In the rows, 128 means zero.
Known rows, with every step that occurs
dibabof revoku nulo zosa: [110 126 101 123 130  83 139 127 135 116 136 118 130 104 110 151 110 118
 135 139 121]
dibabof revoku: [148 129 159 141 131 180 128 127 128 133 125 128 121 120 102 109 102 100
 129 125 126]
nulo revoku: [107 112 143 128 135 130 132 137 124 131 125 115 142 116 110 112 146 130
 122 140 110]
sepib nulo nebav dibabof: [ 48 106 143 138 117 113 116 135 138 145 141 131 130 252 121 141 128 155
 163 131 128]
nulo sepib: [ 70 117 148 130 116 147 113 133 123 167 116 132 130 153 156  81 167 142
 116 122 118]
zosa nulo: [128 137 142 139 123 181 128 114 130 101 146 141 127 173 132 116 137 110
 149 125 115]
revoku nulo: [134 127 119 136 152 126 131 121 137 115 137 137 110 157 130 121 167 153
 145 130 123]
nebav nulo sepib: [ 59 121 109 131 126 128 124 128 113 163 101 144 146 159 149 100 165 150
 118 114 131]
zosa dibabof revoku: [205 143 149 132 126 181 134 125 129 143 129 122 110  79 122 139  92  87
 116 112 135]
dibabof nebav: [145 132 171 134 144 151 106 128 136 124 126 136 127 153 112  89 145 120
 127 150 144]
revoku nulo zosa dibabof nebav: [185 146 122 113 139  95 122 126 142 124 139 121 124  86 128 149 125 109
 115 144 149]
nulo nebav: [136 129 178 145 140 129 117 129 144 157 113 117 148 196 140  98 140 141
 151 142 118]
sepib dibabof revoku nulo: [181 131 120 133 137 147 143 123 120  74 138 136 104 106 122 138 107 140
 133 117 123]
revoku nulo sepib dibabof: [131 119 125 121 105 140 127 135 107  93 130 141 111 136 176 109 144 192
 120 113 118]
zosa dibabof revoku nulo nebav: [201 149 138 141 161 112 137 119 151 136 123 110 133 117 128 144 109 100
 138 123 121]
nebav nulo zosa dibabof: [149 138  96 115 112 101 138 130 123 155 125 125 138 113 153 173 124 145
 128 123 144]
sepib dibabof nebav nulo zosa: [106 125 102 116 113  81 128 134 112 100 119 137 157 139 129 145 112 165
 129 147 147]
nebav dibabof revoku nulo: [106 124 106 136 158 122 142 123 138 112 149 140 104 158 104 148 116 116
 138 114 126]

Rows
[144 131 105 120 153 105 139 130 119 122 113 124 156  79 103 149 133 106
 108 135 141]
zosa dibabof nebav nulo revoku
[161 135 127 114 104 116 130 135 131 158 135 115 125 105 158 157 124 140
 125 129 134]
nulo zosa dibabof
[ 94 122 102 122 128  72 133 129 136 121 138 122 132 137 130 143 144 155
 143 144 120]
revoku nulo zosa
[149 127 164 120 113 152 107 136 114  98 123 140 126 130 148  86 129 153
 106 136 138]
nulo sepib dibabof nebav
[ 84 123 115 129 138 119 124 126 129 146 124 134 119 138 152  99 175 142
 120 118 117]
revoku nulo sepib
[173 142 108 122 120 129 144 126 122 142 122 120 134  67 119 170  78  93
 116 116 141]
nebav nulo zosa dibabof revoku
[ 73 119  91 121 131  69 141 132 135 119 148 123 127 139 110 165 102 123
 136 132 123]
nebav dibabof revoku nulo zosa
[200 145 161 124 139 155 112 127 138 135 132 128 117 114 132 119 134 110
 115 137 153]
zosa dibabof nebav
[175 133 125 120  96 145 134 128 125 131 132 111 117  52 109 169  78  91
 124 123 136]
sepib nulo zosa dibabof revoku
[151 123 153 127 101 181 128 135 105 106 121 133 119  97 137 105  88 133
 110 111 120]
nulo sepib dibabof revoku
[ 73 107 122 119  79 106 116 133 124 124 131 119 133 135 114 143 132 157
 152 151 128]
sepib nulo zosa
[101 128 115 130 140 129 129 123 129 141 121 129 119 103 132 108 142 107
 112 112 117]
dibabof revoku nulo sepib
[125 120 162 143 112 135 110 125 139 138 114 115 141 178 119 117 139 147
 163 144 123]
sepib nulo nebav
[ 61 120 104 128 142 114 131 128 129 144 134 136 115 141 131 121 135 113
 112 106 118]
nebav dibabof revoku nulo sepib
[138 136 106 124 138 129 133 123 130 148 124 126 113  74 144 127 133 102
 104 104 121]
zosa dibabof revoku nulo sepib
[123 135 120 135 153 130 123 122 123 122 110 151 148 166 110 116 146 135
 133 138 156]
dibabof nebav nulo
[115 126 131 129 132 145 139 124 123  97 138 120 146 111 107 129 132  95
 130 132 101]
zosa nulo revoku
